Each row comes from the steps of one path. Every step used is in the known rows, and no mark comes twice. Write the path behind each row, first mark first.
Known rows:
w/g/s: [ 27.8  28.0  33.8 -19.8  -2.6  19.3 -11.3  42.3 -16.0  -5.4  -4.3 -19.7
 -45.6  -4.6  41.2  -3.6  -0.5 -34.3 -10.5  15.6   4.8  -6.3  10.6 -10.7]
g/s/t/j: [ 19.9  16.4  25.3 -24.2  23.1  12.9 -17.6  26.0  -1.4   9.8   8.4 -12.3
 -19.7  18.9  29.4  -4.4  -6.0 -28.9   2.2  16.8  14.5  16.5  20.1  -7.3]
d/w/g/j: [ 19.7  32.5  36.7  -8.8  -8.3  34.4  12.7  26.0  -2.6 -11.2   0.5 -13.1
 -44.5   1.3  35.0 -13.8   0.6  -6.3 -13.4  16.4   4.2  -4.1  -8.3 -10.2]
s/t/w/g/j: [ 42.3   7.9  63.5 -29.4 -20.8  30.6   9.1  47.4   0.4  -0.4  -8.0   6.2
 -23.4   8.4  30.2 -11.9 -16.1 -14.5 -24.8 -15.8   6.5 -15.6 -23.8  -0.3]
j/s/t/d/w: [ 33.7  -1.4  26.9 -38.1  -9.6  14.4 -19.6  -1.9  -4.5   6.1  -5.5 -45.8
 -27.8  50.8  12.7  12.2 -37.7 -21.1 -26.0  40.5  68.4  -3.0  14.6 -10.4]
t/g: [ 22.6   0.6  30.9   2.2  11.5   1.0  -3.2  30.4   5.7  -6.5  -9.0  -1.4
  -7.4  -0.4  12.1 -14.9  13.3 -10.1  -6.0   9.1  21.0  11.4  44.0 -15.1]
g/d/w/t/j/s: [ 18.0  36.6   1.8 -22.4  36.4 -12.0 -24.2  -9.5  -1.6  -4.8   0.4 -26.8
  -9.3  23.9  -5.0  -4.8  18.3  -0.9  -3.3  40.5  18.0  32.6  66.2 -22.3]
j/t/d/w: [ 34.9  16.0  28.6  -1.7   5.9   7.1 -17.4  14.2   2.7 -18.5 -20.7  -8.5
 -14.3  34.1   0.7 -13.1 -27.8   1.6 -26.0  38.7  37.4  -9.7  46.0  -9.1]
j/s: [ 41.5  14.7  22.8 -13.6   5.6   1.5 -11.9  18.6  -5.7  -5.0 -10.0 -22.9
 -33.5  13.6  10.7  13.1   0.1 -21.6 -13.4  34.9  45.6   6.7  37.4  -5.8]
j/t/g: [ 34.8   6.4  22.5  16.1  12.6  -6.6  -7.8  23.5   8.9 -10.4 -23.3  21.5
   7.9   1.1 -10.4 -25.2  15.9   3.9 -12.7  19.4  14.4   8.0  50.0 -10.0]
g/j/t/d: [ 59.6  11.9  35.4  -1.7   2.5  15.4  -3.0  32.3   7.8 -28.7 -16.0  17.3
 -20.0  13.0   3.0 -13.3 -23.3   3.5 -28.0  14.0  25.6 -18.6  26.5   9.8]
t/d/w: [ 23.4   9.5  36.9 -16.0   4.2  15.9 -14.8  22.6  -0.7 -14.2  -6.0 -30.0
 -28.6  31.4  23.1  -2.7 -29.0 -11.0 -19.2  28.3  45.7  -6.2  40.7 -15.6]
w/t/j/s: [ 53.6  28.7  16.3 -18.1  28.4 -14.1  -8.4  20.4  -3.7  -2.1 -19.0  -9.2
  -6.7   2.0 -11.0 -11.6  18.1  -1.5  -5.5  20.6  27.6  25.5  56.5  -0.2]
g/d/w: [-10.5  22.1  21.6  -4.1  22.6   8.9 -27.9   5.1   8.0  -7.4  11.5 -24.1
 -30.7  32.8  31.1   5.5  -0.2 -18.7  -0.7  44.4  22.3   7.8  50.7 -29.6]
j/s/t/g/d: [ 11.6  -9.3  12.7 -24.1  10.5  -3.0 -25.2  -5.0   7.9  11.0   6.7 -20.7
  -6.3  27.7   9.9   8.6  15.7 -26.5  -6.3  29.5  31.7  16.5  28.8 -26.8]
s/t/w: [ 33.3  -3.8  56.0 -22.7  -2.3  10.3 -15.9  38.9   4.3   4.6 -11.4  -0.4
  -9.4  31.7  17.3  -2.0 -26.7 -20.0 -16.3   4.4  38.4  -5.1  22.7  -5.5]
s/t/d: [ 30.9  -8.8  47.7 -22.5   3.2  15.4 -19.7  32.9   8.9   7.9  -7.4 -14.8
 -17.7  34.9  28.6  -1.9 -31.5 -29.2 -11.9  15.8  51.9 -13.8  19.1  -5.0]
s/t: [ 18.7   1.2  40.4  -7.8   9.4  13.8 -16.3  28.0  12.6  15.5  -5.3  -4.0
 -19.4  27.8  28.3  -5.1 -11.4 -28.7   0.6  24.3  43.8  -1.0  17.9  -5.6]
s/t/w/g/d: [ 13.0   6.3  55.4 -33.2   0.5  14.8 -19.4  36.8   3.4  11.0  -1.3  -6.8
 -13.0  25.1  38.7   2.4  -4.4 -33.2 -13.8   5.6  -0.3 -10.7   7.2 -25.9]
g/d/w/t/j: [  1.9  36.5  15.2  -8.0  45.7  -5.6 -24.6   7.2   9.9  -4.7   2.1 -11.2
  -2.9  22.1   9.0 -21.5  16.0   0.9   7.5  30.3   5.2  26.1  69.2 -24.3]

Write each row's path:
[ 23.2  17.9  13.6 -10.0   5.8  -0.3 -23.6  11.8 -13.2 -16.6 -10.4 -16.5
 -13.5   7.7  -8.2 -37.6  -5.6   1.8 -14.4  10.0  33.6  15.4  50.4 -12.4] -> d/w/t/g/s
[ 19.5  12.4  22.4   2.0  12.0  -4.0 -12.3  14.4  -0.1  -7.7 -19.0  -6.2
   1.4   9.0 -11.1 -41.8   7.3  11.1  -8.8  11.8  35.3  16.0  54.3 -15.2] -> d/w/t/g
[ 19.3  18.7  51.3 -25.1   4.3  11.2 -13.4  43.1  -2.3  -9.4  -3.3  -8.4
 -20.3   7.7  35.0   4.7   4.5 -25.2 -16.5   5.0 -12.7  -6.8  30.1 -27.9] -> t/w/g/d
[ 49.7   8.6  42.4 -15.8  10.5   0.0 -19.6  41.6   0.8 -12.0 -24.3  -5.4
 -13.2  14.7   5.9 -23.3 -21.8 -10.0 -15.0   8.0  47.9  -8.9  53.4   2.8] -> w/t/d
[ 36.0  28.1  30.3  -4.6  37.7  -6.9  -7.4  37.1   5.7  -1.3 -16.6   7.7
  -0.8  -1.0   3.1 -28.1  15.6  -0.9   5.7   9.6  13.8  20.2  59.4  -1.5] -> w/t/j
[ 22.0  35.2  22.8  -4.0  33.9  -2.5  -9.5  18.7   3.6  -3.9 -11.6  -6.8
  -2.9  13.8  -0.3 -30.6   7.2   7.8   1.5  20.8  18.8  25.8  57.1  -9.0] -> d/w/t/j
[ 18.6  10.6  35.0 -11.9  29.0   8.5  -4.6  28.2  14.4  18.7   0.0  -1.0
  -6.0  20.8  24.6  -7.0   4.9 -20.2   9.2  19.3  17.9  16.7  24.3  -9.0] -> s/t/j
[  5.2  24.7  34.9 -10.9  15.3  12.3 -15.1  33.1   4.5   2.7   3.1 -12.9
 -30.3   4.6  47.6   2.2  20.4 -34.1   0.8  26.3  -7.3  -4.0  25.1 -27.8] -> w/g/d
[ 32.1 -11.1  21.2 -19.9  -1.4   0.1 -10.1   8.0   1.0  14.4  -9.0 -16.7
  -6.7  17.8   2.0  -2.6   6.4 -18.6 -13.4  20.8  46.8  15.0  18.0 -11.8] -> j/s/t/g
[ 21.5   7.6  30.9 -19.3   3.1  17.0 -27.8  24.8  -2.9   7.9   4.2 -14.9
 -34.4  26.1  31.5  -1.7 -23.5 -36.6  -5.2  22.6  41.5  -2.0  14.2  -1.3] -> g/s/t
[ 40.9  22.2  16.3 -18.3  24.9  -3.3  -0.1  19.7  -2.6  -2.4  -5.6 -18.9
 -19.7   7.1   9.4  12.0  14.6 -12.8  -5.2  29.4  19.6  25.4  44.9  -9.8] -> t/j/s
[ 33.6   6.9  33.0 -45.2 -20.6  21.0  -8.3   9.4 -10.7  13.6 -10.3 -49.3
 -31.5  36.8  27.4   6.4 -23.3 -26.6 -27.8  33.9  43.2 -10.2 -11.1 -16.5] -> j/s/t/d/w/g
[ 10.8  28.2  36.0  -8.4  -0.6  20.6  -0.2  28.3  -4.0   0.8  -8.1 -23.2
 -33.6   9.5  35.4  -9.5   3.6 -16.3  -8.8  30.0  11.2   0.2  13.7 -21.6] -> d/w/g
[ 24.5   5.9  21.6  -9.7   6.2   4.6 -15.0  28.1  -9.8 -15.9  -1.0 -12.0
 -23.0  -2.6  14.8 -12.2   1.1 -17.4 -11.9   6.8  20.0  11.5  39.8 -13.2] -> t/g/s
[ 49.4   7.8  36.5  -1.5   9.0   1.4 -16.8  32.8   6.0 -16.3 -24.5   6.2
  -9.6  21.0   3.5  -8.9 -19.9  -7.6 -23.0  26.5  33.9 -15.4  47.7  -0.7] -> j/t/d
[ 35.5  10.6  12.5   3.8   7.9  -1.8 -17.3  21.5  -5.2 -19.2 -15.0  10.0
  -7.2  -0.3  -7.5 -21.2   3.8  -4.7 -19.0  16.5  12.4   6.8  44.6  -8.2] -> j/t/g/s
[ 16.2 -11.8  33.9  -5.4   6.8   6.0  -9.9  23.1  11.9  14.5  -6.7  -0.6
  -0.2  14.9  14.9 -18.4   4.2 -17.0  -0.6  10.0  31.9   9.3  20.6 -13.2] -> s/t/g
[ 50.1  26.1  29.8 -22.3 -12.9  22.5  12.7  26.7  -9.3 -10.0  -5.3 -14.7
 -47.3  -8.8  24.1   5.6  10.3 -15.8 -21.8  16.4  11.8  -4.0  -9.5  -0.7] -> w/g/j/s
[-19.8  -3.2  20.2 -10.0  15.6   7.1 -26.6  -6.3  15.7  10.7  13.7 -19.2
  -2.5  38.4  20.8 -11.7   6.3 -16.9   0.6  30.6  23.7  15.3  30.8 -35.5] -> s/t/g/d/w
[ 37.2  11.1  20.1  -9.7  10.5  -5.8 -22.9  29.5 -11.1 -15.5 -14.2  -1.7
  -9.3  -6.3  -5.4 -35.3   2.6  -6.4 -11.9  -1.8  28.7  11.9  52.2  -6.0] -> w/t/g/s
[ 34.0   2.1  27.5 -22.2   1.5   6.2 -18.1  11.5   1.1  15.2  -7.3 -21.4
 -25.7  29.5  14.3  11.6  -8.9 -29.9  -9.6  35.0  56.3   5.1  14.8  -3.6] -> j/s/t
[ 33.5  -3.5  39.0 -35.8  -3.3  19.5 -29.9  30.2  -5.3  -0.6   0.6 -25.5
 -32.6  33.4  32.1   1.7 -44.1 -37.3 -18.3  14.3  50.4 -13.8  14.7  -3.2] -> g/s/t/d
[ 56.4  -5.3  34.0 -38.2 -13.4  21.0  -6.8  15.6  -0.1  -5.3  -0.9 -21.0
 -34.1  30.0  14.5  11.4 -33.2 -19.2 -28.3  15.1  56.6 -11.5  -5.3   7.5] -> g/j/s/t/d
[ 61.2  15.1  44.3   0.4  -3.1  10.9  -0.1  36.9   3.0 -31.7 -19.6  30.5
 -11.7   9.8  -9.0 -14.1 -18.8  12.8 -33.3  -0.2  12.8 -10.4  30.7   8.9] -> g/j/t/w
[ 52.1  22.3  50.4  -6.9  -6.6   5.1  -1.3  48.4  -5.3 -12.4 -33.7  17.2
  -5.8   2.6   4.7 -14.4  -2.2  -3.8 -29.6   6.7  -7.0 -13.4  25.6  -8.1] -> j/t/w/g
[ 13.6  33.8  27.6 -20.5  -6.0  25.1 -10.0  24.6 -19.6  -7.3   0.9 -34.5
 -49.2   7.9  38.5  -5.3  -8.4 -24.8 -14.5  27.6   8.9  -1.2   9.0 -18.9] -> d/w/g/s
[ 49.3  -4.3  41.8 -36.7 -10.4   3.9 -15.7  22.6  -5.8   5.5 -13.4 -16.9
 -16.6  34.3   4.5  13.8 -24.2 -21.0 -26.7  13.9  50.9   0.6  20.3  -5.4] -> j/s/t/w
[ -0.9  14.0   7.1  11.8  21.6  -5.5 -23.3  -6.7  12.2 -12.3  -3.6   2.6
   4.4  24.1  -4.3 -19.5  18.1   5.6 -10.1  40.6   4.5  13.6  59.6 -31.8] -> j/t/g/d/w
[ 35.3   1.8  46.3 -32.8  -6.5  14.9 -26.3  35.0  -9.9  -2.5  -3.7 -10.1
 -24.4  29.1  20.6   0.7 -39.7 -27.0 -23.4   0.5  37.0  -5.1  18.4  -3.8] -> g/s/t/w
[  6.9  23.1  30.8 -28.2 -11.1  28.6 -17.7  17.7 -12.4  12.8   3.0 -33.7
 -41.7  25.0  41.6  -9.0 -16.8 -34.8 -11.0  27.1  21.3  -3.8 -14.3 -16.5] -> d/w/g/s/t
[ 47.8  -8.3  33.3 -37.3  -5.8   8.2 -19.4  17.5  -1.5   7.8  -9.2 -32.1
 -25.5  37.8  15.0  14.7 -29.1 -30.1 -22.9  27.8  64.9  -7.2  16.6  -2.6] -> j/s/t/d
[ 26.0  10.2  47.6 -32.0 -19.1  40.6   5.0  24.6   1.0   0.5   0.1 -22.2
 -35.8  25.6  39.9 -13.5 -28.3 -13.5 -23.9  10.6  24.1 -18.6 -29.6  -7.4] -> s/t/d/w/g/j
[ 64.2  20.0  45.0 -36.2 -25.3  19.4  14.6  37.2 -17.7 -20.7 -12.2 -10.5
 -37.8  -6.0  12.7   8.7  -5.7  -6.8 -40.0  -5.4   7.9  -8.4  -4.3  -2.4] -> t/w/g/j/s
